Every row comes from one small tree of marks. The marks that hang from a mark follow it in brackets, in the order of their numbers. Every link used is in the known rows. Which tree was each row made from?
In the rows, zero is written as 128.
Known rows
k_459(k_843(k_195 k_583 k_692 k_883)): [193 116 119  75 128 188 154 127  95  99 208 170 142 138 176 123 176 164
 133 136 138  88 115 107  67 114 126 104 136 135  78]
k_468(k_14): [157 136 120 121 140 125 129 125 142 166 109 108 122 135 121 127 127 101
 136 124 138 141 126  74 139 119 130 124 109 109 118]
k_692(k_843(k_439 k_583 k_869 k_883)): [182 151 171 119 127 221 112 146  81 111 173 206 147 124 136 134 142 122
 108 154 173  61 146 132  92 104 109 105 101 176  83]
k_843(k_439 k_468(k_14(k_459)) k_692): [209 193 138  98  89 145 124 113  91 149 117 179 180 114 131 122 159 130
  98 125 165 104 153  43 102 106  81 106  91 148 171]
k_459(k_14(k_468) k_843): [159  84  73 101 159 117 126  68 144 118 127  97 136 102 152 111 184 175
 147 157 129 136 134 116 101 171 146 131  76 130 105]
k_883(k_843(k_583 k_869)): [117 116 125  97 123 192 108 146 106 103 183 171 101 110 138 129 135 140
 115 141 138  83 114 118  86  88 127 117 100 138  93]
k_883(k_843(k_195 k_439 k_869)): [123 140 112  63 104 204 109 159  97 131 178 182 126 105 120 128 155 148
 113 140 144 103 126 110  56  95 114 113  87 137 110]
k_468(k_14 k_843(k_195 k_869)): [160 160 107  70 152 182 136 140 138 179 153 142 136 142 145 124 144 115
 114 136 153 142 108  72 117 106 130 102 104  92 101]
k_439(k_843(k_468(k_14) k_583 k_869 k_883)): [169 145 131 108 112 219 116 143 108 120 183 191 126 133 166 156 122  79
 131 127 141  59 121 124  72  76 117 114  84 130 164]
k_14(k_459(k_843(k_195 k_692 k_883)) k_468): [168 135 101  95 147 156 159  73  97 148 162 135 180 122 174  95 222 170
 156 174 143  98 153 141 107 163 116 114 110 155 148]
k_636(k_459(k_14 k_843(k_583 k_883))): [145  84  73 114 156 121 135  79 140  99 184 133 153 126 150 112 147 130
 135 158 130 112 122 124  69 139 154 125  96 131 141]
k_468(k_843(k_195 k_869)): [131 153 114  78 141 186 135 144 121 143 171 161 141 136 150 124 146 143
 106 137 144 129 109 124 108 116 129 105 122 110 115]
k_869(k_843(k_468 k_583 k_692)): [175 130 148 101  96 157 117 110 115  68 157 165 133 106 170 140 127 153
 112 116 151  76 111  94 117  88 120 129 136 145 131]
k_14(k_459 k_468(k_843(k_883))): [155 147 114 124 154 145 142  88 107 156 144 136 187 119 159  95 204 116
 136 167 142 110 141 175 149 160 121 116 105 161 160]
k_843(k_439 k_468 k_583 k_869): [146 169 131 107  83 224  94 152  80  84 168 211 126  91 146 140 128 144
  92 143 172  52 138  85  70  84  74 121  87 139 156]
k_843(k_583 k_692 k_869): [158 165 147 108 118 202 128 122  80 111 185 192 118 130 168 128 137 165
  92 139 163  71 145  79 101  96 110 111 136 128  87]
k_14(k_459 k_468): [118 143 109 137 146 122 136  77 113 158 114 110 162 107 151  98 191 145
 153 175 144 107 167 157 153 157 116 133 112 152 175]
k_869(k_843(k_195 k_439 k_583 k_692 k_883)): [204 147 134  74  94 195 132 129  81  89 197 194 150 114 172 130 175 143
 113 120 165  66 124 108  78  86 121 119 140 155 101]
k_439(k_843): [134 131 141 123 130 135 126 133 143 138 132 133 130 130 153 145 139 118
 142 115 118 117 133 171 111 114 148 114 118 134 151]
k_843(k_439 k_468 k_869 k_883): [170 169 123 110  78 229 106 148  72 100 179 224 152 114 119 145 120 102
  91 130 154  71 126  97  54 109  72 123  67 146 177]
k_195(k_843): [122 140 110 141 147 112 121 137 132  99 124 114 122 122 125 131 153 148
 111 129 146  98 109 162 134 121 140 108 118 158  99]
k_14(k_468): [134 123 126 130 130 147 120 105 120 146 127 116 135 113 143 117 154 128
 144 152 142 114 151 136 149 145 118 140 109 140 129]
k_14(k_459 k_468(k_843(k_583 k_869))): [130 158 112 119 159 170 131  88 105 147 149 144 162 105 178  95 204 152
 126 182 162  87 151 155 146 141 114 113 106 149 151]
k_869(k_843(k_439 k_583 k_883)): [179 130 129 112 106 169 113 130 104  75 169 172 136 100 155 135 158 119
 116 118 152  75 111 131  97 102 126 127 120 157 118]
k_439(k_843(k_583)): [135 128 144 123 128 155 122 139 131 122 150 144 122 124 171 143 149 121
 142 124 129  89 135 172 108  94 146 111 129 140 134]
k_459(k_843(k_439)): [163 126 116 105 130 130 121 129 137 107 132 134 138 104 136 127 169 165
 121 124 133 134 120 109  88 146 123 107  94 139 115]
k_459(k_14): [138 111  89 115 141 111 128  95 128 126 120 122 134 120 126 119 142 139
 128 138 125 134 132 118 106 137 146 134 108 123 120]

Write each row's tree
[187 192 125 117  97 200 112 141  68  77 176 211 154 118 129 142 152 142
  65 123 174  47 118 112  72 104  92  94  78 180 120]  k_195(k_843(k_439 k_468 k_692 k_869 k_883))
[146 143 104 108 129 133 128 110 115  95 133 149 161  93 154 114 191 173
 133 153 143  92 132 127  87 130 103 109 100 154 176]  k_14(k_459(k_843(k_439 k_468 k_583)))
[204 188 135  65 111 225 137 147  72 140 208 222 175 140 154 123 170 130
  75 124 161 105 121 101  73 110 108  88 112 137  97]  k_468(k_843(k_195 k_439 k_692 k_869 k_883))
[133 120 105 117 137 110 123 106 153 119 151 128 157 116 133 119 144 145
 120 144 138 135 131 114  85 146 132 115  95 135 159]  k_636(k_459(k_843(k_439)))
[181 156 156 105  95 229 123 135  83 102 206 223 142 137 182 155 129 112
 108 119 144  46 130 133  63  78 112 106 106 148 154]  k_439(k_843(k_468 k_583 k_692 k_869 k_883))
[192 143 108 108 156 130 152  97 121 149 139 130 152 135 156 111 182 129
 137 142 142 113 129  79 113 128 127 104 108 130 122]  k_468(k_14(k_459(k_843(k_583 k_692 k_883))))
[164 153 134  84 131 214 130 114  92 146 186 167 147 120 184 111 178 156
 112 160 170  89 146 114 129 116 114 112 121 135  88]  k_14(k_468(k_843(k_195 k_583 k_692 k_869)))
[139 150 107 129 122 204 111 148  88  57 186 183 121 119 142 144 135 129
  99 142 162  28  99 147  88  90 107 111  95 165 121]  k_195(k_843(k_468 k_583 k_869 k_883))
[120 103 106 120 133 112 124 102 161 105 154 125 153 124 136 126 115 137
 133 146 127 131 117 113  91 138 127 125  95 128 186]  k_636(k_459(k_843(k_468)))
[182 142 148  89 112 205 148 143  88 129 205 189 149 148 188 140 166 115
 139 122 137  68 138 157  73  80 138 102 146 144 118]  k_439(k_843(k_195 k_583 k_692 k_883))
[157 135  98 112 164 112 141 102 145 151 114 103 137 122 149 111 176 139
 148 148 140 123 127  87 125 129 131 110 106 120 135]  k_468(k_14(k_459(k_843(k_583))))
[143 157  85  89 142 168 146 110 100 126 164 162 166 117 150 111 201 169
 133 160 141 100 133 134  59 146 111 105  98 139 165]  k_14(k_459(k_843(k_195 k_439 k_869 k_883)))
[228 155 132  68 136 197 153 143  99 160 194 175 158 156 170 116 166  92
 111 123 158 110 110  72 113  86 129  92 132 119  66]  k_468(k_14 k_843(k_195 k_583 k_692 k_883))
[138 122 108  99 126 167 117 121 138  88 152 150 123 113 143 140 126 170
 118 136 131 114 104  95  79 136 108 119  82 120 149]  k_459(k_843(k_468 k_869))
[154 118 176 123 123 166 111 139 117 100 134 161 141 122 138 138 113 131
 134 151 154  82 134 134 132  95 114 120 121 165 113]  k_692(k_843(k_468 k_583))
[107 149 106  78  99 214 123 142 101 119 170 176 129 123 138 140 108 148
 125 151 147  91 126  98  73  98  92 134 109 106 175]  k_843(k_195 k_468 k_869)
[203 141 125 106 149 150 138 138 135 161 147 141 154 151 134 123 143  65
 112 113 135 144  96  95 136 121 137 104  99 121 101]  k_468(k_14 k_843(k_883))
[195 175 130 125 117 152 126 140  81  96 159 175 157 126 127 130 178 137
  80 115 164  74 122 137  98 117 119  91 106 189  83]  k_195(k_843(k_439 k_692 k_883))
[162 138 164  95 127 186 119 154  99 126 146 168 148 119 141 126 160 148
 135 159 170  86 155 137 107  94 118 108 133 166  81]  k_692(k_843(k_195 k_439 k_583))
[172 137 178 122 130 165 110 146 108 116 130 164 146 113 133 129 150 137
 122 150 166  89 152 136 124 105 121 107 121 176  81]  k_692(k_843(k_439 k_583))
[136 147 115 124 157 127 136  86 121 160 121 117 178 111 161  94 204 140
 135 168 145 122 147 166 162 158 123 116 108 154 159]  k_14(k_459 k_468(k_843))
[138 136 130  86  84 213  87 161  88  86 181 207 121  88 129 137 134 137
  99 137 151  65 119  96  58  74  93 115  72 154 128]  k_883(k_843(k_439 k_468 k_583 k_869))
[121 168  89  76 119 194 133 122 109 156 145 159 141 127 138 127 133 137
 139 161 155  97 134  72  85 100  90 128  95  99 195]  k_843(k_195 k_468(k_14(k_459)) k_869)
[181 157 161 116 124 144 112 127 121 147  92 155 174 115 112 129 141 120
 129 150 164 108 149 102 127 113 101 108  85 168 148]  k_692(k_843(k_439 k_468(k_14(k_459))))
[163 141 161  90 104 179 113 151 107 126 128 173 165 118 119 135 133 140
 133 150 161 100 146 125 100 102 100 115 108 163 131]  k_692(k_843(k_195 k_439 k_468))
[184 131 119 118 104 169 128 136 112 128 148 159 146 138 119 140 105  63
 130 122 132 104 109  86 104 108  99 132  89 128 163]  k_843(k_468(k_14) k_883)
[123  99 108 118 131 127 122 106 153  90 169 134 146 117 150 125 122 141
 132 153 136 108 118 114  89 123 125 123 104 132 172]  k_636(k_459(k_843(k_468 k_583)))
[158 119  79  79 138 118 138  79 134 130 168 140 173 120 145 108 168 172
 119 154 146 135 145  89  55 141 143 113  97 129 140]  k_636(k_459(k_14 k_843(k_195 k_439 k_692)))
[151 161 144  73  97 230 127 140  92 119 194 205 133 129 189 150 139 151
 124 132 151  56 142 124  64  65 113 106 123 128 152]  k_439(k_843(k_195 k_468 k_583 k_692 k_869))
[181 189 152 101  98 215 114 133  63 112 182 216 133 110 162 129 160 166
  73 135 181  63 157  68  80  93  94 101 117 146  90]  k_843(k_439 k_583 k_692 k_869)
[150 121  98 126 158 135 144  74 118 135 140 117 170 112 161  99 211 150
 158 172 134 105 144 159 121 175 120 123  93 157 161]  k_14(k_459(k_843(k_883)) k_468)
